Each row was made from one small tree. Brackets hold a mark, then the marks that hang from it, in alphabetical order. Every link used is in the known rows. Write each row's tree.
In the rows, 128 means zero.
Known rows:
[roza dugit vogu]: [151 146 107 150 132 131  44 125 120 138 127 106  69 106 103 129 189 122
 107 143 105 123 122  98 126  96 137 145 115 109 136 129 154 147 131 112
 165  83  99 128 133 102  88]
[dugit fazupal roza]: [137  99 120 112 117 144  41 135 120  85 135 128 104 160  77 125 105 139
 103 150 152 105 101 119 148 124 129 109 173 112 129 164 126 126 126 152
 124  88 131 116 160  80 147]
[sokirim [panuz maran [zepi letofu]]]: [111 156 100 160 156 138  88 117 144 111 129  66 100 153 126  74 104 173
 169 140 168 162 189 153  33 126  96 128 194 169 136 185 159 103 138 114
 162  96 143 133 127 153 107]
[maran [panuz sokirim]]: [ 95 116 128 170 130 113 118 111 161 115 101 133 105 148  98  97 135 148
 114 135 174 150 175 148  89 149 134 101 156 157 150 133 157 109 141  98
 138  79 134 130 135 131 126]
[letofu [tovo [fazupal dugit]]]: [ 90 139 107 152 162 159  80 149 137 133 191 120  70 111  90 110 145 133
 104 115 136 111 128 112 129 132 133 103 116 148 118 163 127 139 109 107
 119 132 144 111 144  96 133]
[sokirim [panuz [zepi [letofu tovo]]]]: [ 93 143 112 130 185 126  88 105 148  98 137  74  65 125 126  83 113 172
 142 121 159 150 184 133  66 120 109 122 193 171 138 173 152  96 119 104
 127 123 143 133 135 150 112]
[vogu [roza dugit]]: [152 154  91 166  93 158  83 160 102 123 131 100 104 110 108 106 138 101
 106 122 122 102 117 113 130 109 150 141  96 139 161 121 121 140 104 102
 141  95 106 146  96 118  72]
[meko [vogu [roza dugit]]]: [147 141  74 138  83 143  99 136  92 123 145 161 102  91 111  99 154  98
  78 133 130 118 128 102 140 119 135 136  90 111 159  95 114 130  89 102
 126  84  86 149 130 114  76]
[letofu tovo]: [ 83 129 108 127 152 146  89 136 141 107 174 116  79 114  96 114 144 139
 117 134 142 117 141 127 115 125 144 114 122 139 131 149 141 144 111 106
 135 118 133 138 146 114 104]
[letofu [tovo [fazupal [femo [roza vogu]]]]]: [ 64 142 137 156 184 141  81 117 138 124 178 134  69 110  81 145 166 145
  97 137 132  92 152 119 108 136 154  82 118 141 116 144 150 122 115 128
 142 118 115 100 128 114 136]
[tovo [fazupal dugit] letofu]: [123 123  84 170 133 150 105 167 146 154 143 110  80 144 106 134 102 122
 119  88 131 117 126 110 139 148 111  86 160 150 158 137 121 125 152 104
 115 118 172 107 146  97 144]
[sokirim [panuz maran [zepi [letofu tovo]]]]: [ 89 156 102 150 176 141  84 113 147 105 160  61  81 152 123  71 112 178
 169 142 166 158 193 153  34 116 100 120 187 172 136 196 157 101 125 107
 157 112 155 138 126 145 110]
[vogu [roza [dugit [fazupal femo]]]]: [152 154 109 166  83 153  48 154 100 123 125  97 104 149  92 112 137  94
 102 129 119  90 123 104 146 100 152 136 118 133 144 134 110 123  98 117
 140  91 105 135  89 119  89]
[letofu [tovo [fazupal [femo meko]]]]: [ 62 130 152 155 168 165  89 126 151 140 165 117  81 123 101 148 144 155
  97 121 145  74 154 122 120 121 146  88 122 116 102 160 130 132 115 115
 133 113 139 108 138 122 125]
[dugit [fazupal [femo meko]] [roza vogu]]: [134 114 164 124 154 136   9  91 123 114 114 143  98 173  64 181 134 151
  95 151 127  89 125  89 142 103 141  76 185  97 108 180 132 141 134 159
 137  82 118  93 144 109 155]
[sokirim panuz]: [124 145  93 135 152 118  92 122 148 108  99 111 101 122 128  88 113 149
 137 130 147 145 179 128  85 135 131 115 147 155 147 139 108 109 134 122
 133  94 129 125 154 137 108]
[vogu [roza [dugit [fazupal [femo meko]]]]]: [149 156 123 162  90 162  56 149 107 135 119 102 101 140  95 131 131 111
  98 114 116  80 121 107 149  92 149 124 112 117 134 152 108 127 101 107
 135  91 109 130  83 133  88]
[femo meko [roza [dugit fazupal]]]: [114 146 123 133 113 162  77 140 128 125 131 137  75 110  95 141 140 161
 114 104  95  83 108 168 134  99 131  94 100  80  96 180 144 102 139  98
 116  90 109 111  80 145 119]
[roza [dugit fazupal] vogu]: [155 144 117 143 121 136  17 127 107 131 133 103  64 131  92 122 178 124
 103 150  99 121 101  94 142  87 133 146 130  99 131 149 142 121 117 122
 157  85  97 126 140  86 108]
[dugit fazupal]: [134 128 109 137 106 141  68 151 125 105 122 120 108 150  86 107 117 133
 112 144 138 119 107 127 132 126 132 118 150 117 123 157 127 109 120 131
 127  94 108 130 150 115 133]
[vogu [roza [dugit fazupal]]]: [155 151  98 158  82 157  59 162  95 122 134  98 103 129  94 103 129  99
 102 127 116 100  97 110 144  98 141 142 106 135 156 138 112 121  92 108
 137 100 106 141 103 107  86]
[zepi letofu]: [112 124 103 171 131 144 120 142 117 118 102  94 108 129 109 127 115 135
 120 131 150 152 114 155 110 120 125  84 166 120 137 136 165 127 122 104
 127  87 104 123 134 130 108]
[panuz sokirim zepi]: [110 122 131 159 131 145  85 126 156 105 142 119 100 137  95  82 119 168
 113 159 161 141 125 124  97 160 123 163 177 169 142 159 184 120 147 100
 166  89 131 128 104 137 127]
[zepi [letofu tovo]]: [ 78 124 112 158 152 147 108 136 123 115 147  88  81 123 108 125 134 140
 120 131 148 145 122 150 113 109 130  82 156 124 136 148 167 131 104  94
 121 112 120 123 133 119 105]
[luko panuz]: [130 136  70 138 139 133  87 142 137 109  94 122  98 100 110 111 114 117
 159 138 189 139 154 136  77 129 165  90 144 128 123 148 128 143 140 123
 141  87 126 126 162 140 136]
[letofu [tovo [fazupal femo]]]: [ 67 133 134 158 163 154  82 129 150 130 172 111  74 127  97 128 147 136
 100 133 152  89 156 115 113 127 148 101 129 131 114 141 126 129 108 126
 140 111 139 115 143 106 125]
[luko [panuz maran [zepi letofu]]]: [119 145  72 161 142 149  83 140 135 104 126  75 100 134 112  96  99 144
 180 150 211 154 167 163  20 121 138 103 190 141 110 199 179 133 142 116
 171  87 140 132 130 152 136]
[dugit [fazupal [femo meko]] roza]: [127 108 157 120 127 149  27 110 128 106 115 130 102 186  75 161 107 150
 103 138 145  77 133 112 150 109 137  83 189  88  99 176 121 133 135 153
 125  77 137 100 132 117 146]
[letofu [tovo [fazupal dugit [femo roza]]]]: [ 74 152 116 161 172 146  69 134 141 131 189 136  69 124  76 122 150 135
 113 114 127  98 157 118 114 143 147  84 125 149 109 161 136 128 117 121
 120 128 140  99 113 118 139]
[zepi [letofu [tovo [fazupal femo]]]]: [ 63 123 129 181 160 153 110 132 128 131 147  84  77 135 108 135 138 139
 104 132 161 121 135 144 111 116 136  70 162 120 122 147 156 119 100 109
 126 109 126 108 133 112 118]

Which tree is each row?
[119 153 126 142 151 146  82 117 124 141 128 148  69  81  95 167 171 157
 111 112  81  98 118 148 117  97 140  81  90  91 115 164 167 129 150  97
 133  89  91 111  84 151 111]
[femo meko [roza dugit vogu]]
[112 160 144 162 150 131  60 102 136 145 110 145  75 126  85 172 173 148
 118 119 104  86 169 130 107 103 156  83 123  98  98 149 153 129 143 119
 148  75  98 100  72 166 112]
[fazupal [femo meko [roza dugit vogu]]]
[106 130 148 176 140 164 100 134 144 155 106 123 115 130 104 156 122 149
  93 118 148  72 146 127 115 131 140  89 128 108  98 144 126 126 139 135
 142  82 121  98 131 135 130]
[tovo [fazupal [femo meko]]]
[117 146 147 145 138 128  58 112 126 122 112 149  99 153  65 157 138 147
 112 136 113  96 137 126 124 118 147  73 152 106  98 173 141 104 131 139
 129  90  94 100 106 156 151]
[dugit [fazupal [femo meko [roza vogu]]]]
[ 85 149 123 162 161 149  63 138 142 137 183 117  74 132  84 120 151 132
 107 118 138  98 156 102 124 135 142  99 135 145 112 155 122 138 111 119
 125 125 148 106 129 111 133]
[letofu [tovo [fazupal dugit femo]]]
[ 61 115 140 161 161 118 116 100 155 106 141  98  74 154  96  91 134 175
 118 130 186 153 182 148  68 140 116 112 197 169 143 169 199  96 125  81
 132 109 147 135 109 146 129]
[maran [panuz sokirim [zepi [letofu tovo]]]]
[ 95 112 115 176 134 144 113 145 158 151 115 101  87 169 115 159 110 133
 112 108 162  86 163 119 124 144 132  84 176 129 150 111 122 115 147 130
 143  96 160 109 142 112 132]
[tovo [fazupal femo] letofu]
[ 94 118 137 154 142 115 108 104 164 107 120 122  97 152  93  82 127 168
 115 133 185 139 192 137  70 152 119 138 189 176 140 158 181 100 147  97
 147  95 140 137 115 152 130]
[maran [panuz sokirim zepi]]
[148 152 131 153 121 124   4 115 113 137 121 101  67 148  84 134 189 117
 107 153 105 111 130  88 138  87 141 142 147 100 115 148 136 125 120 134
 164  81  99 118 125 102 106]
[roza [dugit [fazupal femo]] vogu]
[146 104 130 115 142 133  21 110 110  95 134 139 100 151  65 147 131 139
  94 162 132 120  93  94 147 113 133 102 172 111 133 164 142 133 128 153
 134  92 110 110 165  77 151]
[dugit fazupal [roza vogu]]
[ 91 124 113 139 168 162  63 141 130 122 200 124  69 113  85 122 138 137
 101 120 139 105 124 104 136 134 129  99 131 139 120 165 130 143 115 117
 116 125 155 102 148  79 139]
[letofu [tovo [fazupal [dugit roza]]]]
[ 85 133 130 148 171 149  50 129 139 129 192 121  66 136  77 130 142 132
 105 121 143  95 153  97 131 135 140  91 151 142 111 160 123 148 116 127
 121 120 159  96 134  93 139]
[letofu [tovo [fazupal [dugit roza] femo]]]
[142 163 118 150 129 130  64 113 133 153 117 173 103 142  84 142 144 117
 118 105 116 115 180  92 133 130 138  87 151 108  95 148 114 155 128 113
 114  81 121  98 103 172 122]
[fazupal dugit [femo [meko vogu]]]
[137 168 128 166 138 136  54 125 145 153 108 136 109 160  78 144 128 127
 135  98 114 110 177  99 125 124 140  86 160 125  91 170 118 160 144 115
 126  90 134  96  87 177 126]
[fazupal dugit [femo meko]]
[123 162  97 144 155 136  74 120 155 106 137  88 101 145 124  67 103 170
 166 142 166 148 199 139  37 137 104 150 176 176 135 183 143 109 145 127
 170  97 144 144 130 151 108]
[sokirim [panuz maran zepi]]
[100 134  83 186 138 155  86 131 143 106 126  87  94 146 106  87 104 151
 182 179 214 180 151 164  31 138 136 102 194 155 128 196 190 128 144  98
 184  70 150 120 119 136 150]
[luko [panuz maran sokirim [zepi letofu]]]
[106 140 120 186 115 166  79 136 158 116 166 104 117 171  94  72 120 174
 143 187 171 155 135 147  61 161 110 166 169 171 140 186 195 128 156 111
 203  67 148 137  95 131 118]
[panuz maran sokirim zepi]
[116 128  93 145 142 138  78 126 154  99 112 120  87 117 101  88 112 146
 156 161 200 151 152 131  60 151 152 127 183 160 126 172 162 130 147 104
 162  84 143 119 129 147 152]
[luko [panuz sokirim zepi]]
[ 94 132 119 207 121 167  98 130 143 115 157  79 113 177  99  83 112 177
 150 181 174 177 121 168  60 142  98 137 196 162 145 192 217 122 141  94
 189  66 144 131  90 132 120]
[panuz maran sokirim [zepi letofu]]
[ 85 115 117 166 168 161  89 137 115 125 174  93  71 128  97 132 127 140
 107 116 146 137 107 133 130 116 121  67 164 126 129 162 161 133 105 105
 102 123 142  99 141  82 133]
[zepi [letofu [tovo [fazupal [dugit roza]]]]]
[140 123 108 163 142 163  69 152 127 136 153 132 101 122  89 119 112 125
 104 114 144 110 109 108 133 146 123 100 143 135 119 150 130 140 137 137
 112 104 139  94 148  81 147]
[tovo [fazupal [dugit roza]]]
[129 152 103 143 134 128  48 129 109 116 147 138  65 110  76 124 174 135
 115 139  96 118 109 134 122 114 140 110 111 118 127 150 162 105 129 122
 136  95  87 115 104 116 123]
[femo [roza [dugit fazupal] vogu]]
[126 154 127 150 106 147  85 115 122 149 109 151 106 129 105 151 152 122
  93 120 129  84 172 106 131 107 145 106 119  89 118 126 116 142 110 115
 141  69 105 119  96 160  89]
[fazupal [femo [meko [vogu [roza dugit]]]]]
[ 99 129 123 141 185 150  52 130 125 125 199 126  65 107  79 134 154 137
  97 132 128 114 119  88 131 129 134  94 131 146 126 167 137 150 113 117
 124 134 141 103 153  77 141]
[letofu [tovo [fazupal [dugit [roza vogu]]]]]
[ 65 132 125 194 139 170  90 124 145 113 195  75  88 172  93  81 124 181
 144 183 173 174 130 162  60 138 103 133 188 168 145 202 218 125 127  85
 187  86 159 133  92 119 118]
[panuz maran sokirim [zepi [letofu tovo]]]
[146 144 144 148 171 129  15  95 135 140 115 149  97 158  59 179 141 133
 124 113 106 110 165  75 135 115 139  71 181 120 100 172 134 180 150 136
 129  87 134  80  99 144 138]
[fazupal [dugit [roza vogu]] [femo meko]]
[136 135 108 128 116 158 132 122 111 135 117 178 125  90 108 147 124 134
  81 115 125 104 124 117 131 114 134  93  94  97 143 133 126 138 112  97
 118  90  93 134 132 152  99]
[femo [meko [vogu roza]]]
[ 89 123 115 175 160 129 111 128 150 145 121 126  76 150  95 174 128 134
 107 109 136  93 158 124 112 152 138  53 160 142 149 114 145 104 153 128
 137 101 140  98 121 121 145]
[tovo [fazupal [femo [roza vogu]]] letofu]
[ 81 149 137 160 172 162  73 131 147 145 175 122  72 127  88 137 145 141
 109 108 132  86 153 106 130 123 137  87 127 129  99 171 121 141 115 108
 121 123 149  97 122 122 132]
[letofu [tovo [fazupal dugit [femo meko]]]]
[ 71 118 119 171 160 160 122 141 121 126 154  82  77 116 110 129 127 146
 103 124 153 130 111 150 118 117 125  76 147 120 130 147 162 120 100  98
 118 114 125 112 146 100 115]
[zepi [letofu [tovo fazupal]]]
[114 139 129 130 116 135  75 117 125 121 115 174 100 151  77 139 131 144
 101 132 123  93 143 135 132 127 142  80 144  89  97 160 126  93 118 133
 119  83  98 107 116 156 144]
[dugit [fazupal [femo [meko vogu] roza]]]
[103 138 104 116 134 144 139 114 123 119 135 212 100  73 100 146 140 158
  94 113 114 107 135 162 114 134 132  64  92  88 115 142 152 113 136 106
 107  83  85 114 113 167 123]
[femo [meko vogu] roza]
[130 180 130 169 169 116  52 104 138 147 120 168  95 134  58 160 152 130
 131 100  86 114 171 106 109 131 154  55 145 136 100 175 146 148 154 116
 121  99 103  79  63 183 140]
[fazupal dugit [femo meko [roza vogu]]]
[ 79 136 119 188 161 151  93 138 122 136 156  89  75 139  95 129 139 135
 116 117 147 130 133 132 123 120 131  69 167 133 116 155 151 127 103 103
 114 121 133  97 127 113 126]
[zepi [letofu [tovo [fazupal dugit femo]]]]
[128 149  71 140 139 147  68 141 146 101 135  98 102 132 103  90 107 141
 183 152 201 138 180 150  22 130 141 125 175 151 109 196 161 140 150 129
 179  87 144 139 139 154 138]
[luko [panuz maran zepi]]
[ 66 131 141 142 162 161  97 114 140 138 172 146  73 110  99 144 156 150
  79 126 148  79 156 110 124 122 134  90 111 104 107 144 126 127 102 116
 131 108 128 109 148 120 124]
[letofu [tovo [fazupal [femo [meko vogu]]]]]
